Known rows, with every step that occurs:
kuno/luni: [ 13   6  16  26 -17  18   2 -53   0   3  -8   2 -15  -5  -6   0   6   5
  -2  17   6  13 -43   1]
tavi/mutokol/luni: [ -4   7 -10  23  -3  23 -32  17   0   5  21  -9   1  -1  -6  -8  -5  -5
   8  13  17  -4 -44  -6]
tavi/mameb: [ 13   3  11  -1  13  20 -23 -39   2 -10  -5   9 -10  -8 -19   3  -8   5
   9  23   1 -17 -17  -5]
mameb/zevirel: [ -3  -3  -5  -3  -6   1 -20  -2 -14   8   0   0   1   4  -6  11  10   5
   6   3  -7   3  30 -21]
mameb/tavi: [ 21   3  14  13  46  -5  -2   9 -14  12   1  15   4  11   4   1  -2   8
 -11   5 -16   4 -11 -12]
kuno/luni/mutokol/tavi/mameb: [-17   9  35  19 -39  12  -1 -88  21 -17 -11  15 -10  -5   7   8  -4   8
  11   7   9   4 -59  39]
tavi/mutokol/fina: [  2   4 -22   5   3  13 -14  21 -20 -35 -12 -21   3  -4 -11  -8  -2   1
  -3  21  23  -1   3  -1]
fina/mutokol/zevirel: [  8   4   2 -17 -24 -10  21  -1  10 -14 -23 -28  -2  -2   9  -2  11  -6
 -11 -13  -8  22  20  -3]
zevirel/mutokol: [ 15  -2  17  -6  36   8  -4  -4   7   9 -13  10 -14  -3   0  -3  -7   1
  -9 -11  -3  -8  -3  -8]
fina/mameb/tavi/mutokol/zevirel: [  1  -6 -26   9  37 -19  17  26 -16  -4  14 -15  32  -2  10  -7   1 -16
  -1 -12  -1   3  21  -9]
luni/mutokol: [ -1  17  16  10 -39   9  -1 -57 -11 -17 -18  17 -20   4   5   1   6  14
  -9  -8  -1  10 -49  -2]
tavi/mameb/zevirel/mutokol: [  1  -9   9 -32  14  -2 -21  21  24  11  16   5  -9  -8  -8   5  -5  -6
  18   4  -4 -21  46  -3]
luni/mutokol/zevirel/mameb/tavi: [ 14  15  -6 -11 -45 -22  52  26  -5  24   0   8  -5   8  17  -6   3   0
 -18 -23 -15  25 -10   1]
zevirel/mameb/tavi/mutokol: [ 19  22 -16   5  52   1  11  60 -22  16  19  -7  12  -2   2  -8 -15  -6
  -2  -3 -12   7  -2 -10]
mameb/zevirel/mutokol/tavi: [-15 -14  15 -22  49 -12 -10  22  18  18   1   2  13   6  13  14  -6   3
   5 -19  -9  -8  56   4]
kuno/luni/mutokol/tavi/mameb/zevirel: [-28   4  26   5 -51  -2  -6 -59  23 -12   7   9  -2  -1  13  17   7   4
  24   7   7   4 -13  29]
mameb/zevirel/mutokol: [  2  -8   5 -22  22  -7 -12  25   7  20   3   6  -5   1   4   6   2  -1
   3 -11  -6  -3  44 -14]
mameb/tavi/mutokol: [ 14  14   5  23  61   0  -6  25 -18   0  16  -3  14   4  12  -3  -7  -2
  -2  -1  -6   8  -1 -10]
kuno/luni/mutokol/fina/mameb/zevirel: [ -37  -12  -24   17 -105  -13    6  -49  -17  -30   -2    0   -9    0
  -11    4   23   -1    9   10   19    7   -2    6]
mutokol/zevirel: [ 16  -5  -6 -10 -13   5  13 -10   5  -2 -24  -7  -2   2   1   0   6   3
 -12   2   5   6   8  -9]
tavi/mameb/zevirel: [ -1  -5  -3 -13  -6   8 -29  -2   6   4   7   2   0  -4 -18  10   3   1
  21  17  -6 -16  26 -12]

Rows:
[ 12  -9   8   4  11  11 -16  18  22  28  11  12 -11   3  -2 -10  -5  -3
  -8   0   6 -15 -27  -4] : zevirel/mutokol/luni
[ 12   9 -15  -3  -1   6   6  12   4 -12 -13 -29  10  -6   9  -5   4  -7
  -1  -1  13  13  12  -3] : tavi/mutokol/zevirel
[-25  -6 -21  10 -59  -1   0 -53 -33 -44 -21  12  -8   4 -18  -4  10   9
 -10   0  15  -7 -37   2] : luni/mutokol/fina/mameb
[  6   7  -3  30  35   5 -16  45  -5  21  39   3  16   8   7  -9  -8  -7
   0  10   4  -2 -31  -7] : mameb/tavi/mutokol/luni
[ 19   7  -6   2  35 -13  18  39  -3   4  11 -19  23   4  20  -6   2  -9
  -8  -4   2  11  21  -5] : mameb/tavi/mutokol/zevirel
[ 21   3 -25 -23 -27   5  31  21   0  21 -16 -11  -7  -4 -10  -5  -2  -4
  -8  -2  -4  11  14 -10] : mutokol/zevirel/mameb
[ -3 -16   4 -20 -10   2 -32  34  29  30  35   6  -8  -5 -12  -1  -4 -12
  19  10   6 -29  27  -4] : tavi/mameb/zevirel/mutokol/luni
[  1 -22 -13  -3  48 -24   8  35 -20  -4  10  10   9   2 -10 -10  -4  -1
 -17  -3  -5 -17  22  -4] : zevirel/mutokol/fina/mameb/tavi
[ -1  -6  22   5  45  18 -22 -28  13 -10  -8   9   7  -3  -8  12 -13   9
  11  13  -2 -18 -12  13] : mutokol/tavi/mameb
[-30 -28  -7 -10  58 -15  -9   5   4   6   5   9  22   1   4  15  -4  -4
  10 -27 -11 -18  56  -2] : fina/mameb/zevirel/mutokol/tavi
[  -6    9    7   17 -100    6   15  -54   -3  -30  -21    4  -27    0
   -1   -6   14   12  -12   19   25   15  -53   20] : kuno/luni/mutokol/fina
[  7  16 -14 -25 -80  -4  41  -8  -1   5 -20  -2 -18   0   6  -7   3   1
 -10 -16  -2  19 -11   1] : luni/mutokol/zevirel/mameb
[-18   9  29  28 -34  10  11 -79  10  -8 -18  11  -9   6  20   8   6  13
   0  -5   7  21 -67  28] : kuno/luni/mutokol/tavi
[ -3   4   7  11 -21   9 -15   5   5   1   7  -7 -10   1  -6  -6   7  -5
  -1   0  -5   5 -26  -7] : fina/mutokol/luni
[ 14  11 -32  -3  30  -6  18  84 -31   3  12 -18   9  -3 -10 -13 -13  -3
  -9  16   0   1  28  -5] : zevirel/mameb/tavi/mutokol/fina
[ 11 -10   1 -17  13   0   0  20   2  -6 -16  -2 -14  -2 -10  -9  -4   6
 -18   8  13 -13  15   3] : zevirel/mutokol/fina
[-24 -24 -45  -2 -23  -9 -19   9 -28 -18  -3  -6   8   1 -31   5  15   3
   6  18   6 -16  42 -17] : mutokol/fina/mameb/zevirel
[ 17  20  -2   3 -74 -20  65   0  10  25   1   3 -12   2  24  -9   7  -4
 -13 -11  -4  32 -24  13] : kuno/luni/mutokol/zevirel/mameb/tavi
[-26  -3  19 -17  28  -8 -18   9  20 -11   9 -15  17  -4   3  18   1  -5
  23  -6 -20  -1  53  12] : fina/mutokol/tavi/mameb/zevirel
[ 30   2 -17 -16  11 -17  44  53  -6  36   1  -4   7   4   3  -8  -3  -5
 -16  -5 -17  10  19 -13] : mutokol/zevirel/mameb/tavi
[-12   4  21   5  41  -1  -2 -13   5 -16 -16  -9  10   3  10   8   0   5
  -4 -16 -20  12   0   8] : fina/mutokol/tavi
[-24 -26 -23  -4   1  -5 -24  27   6  25  30  11   5   1 -11  -1   4 -15
  15 -10   2 -24  21 -17] : fina/mameb/zevirel/mutokol/luni
[-15   8  33   2  -3   8 -13 -61  12 -23 -14  17   0   1   5  11  -8  13
   9   1  -1  -4 -38  26] : luni/mutokol/tavi/mameb
[  6 -10  28 -16  68   8 -14  -7  30   6  -6  11   3  -6  -1   3 -19   1
   7  -4  -3 -25  12  22] : zevirel/mutokol/tavi/mameb
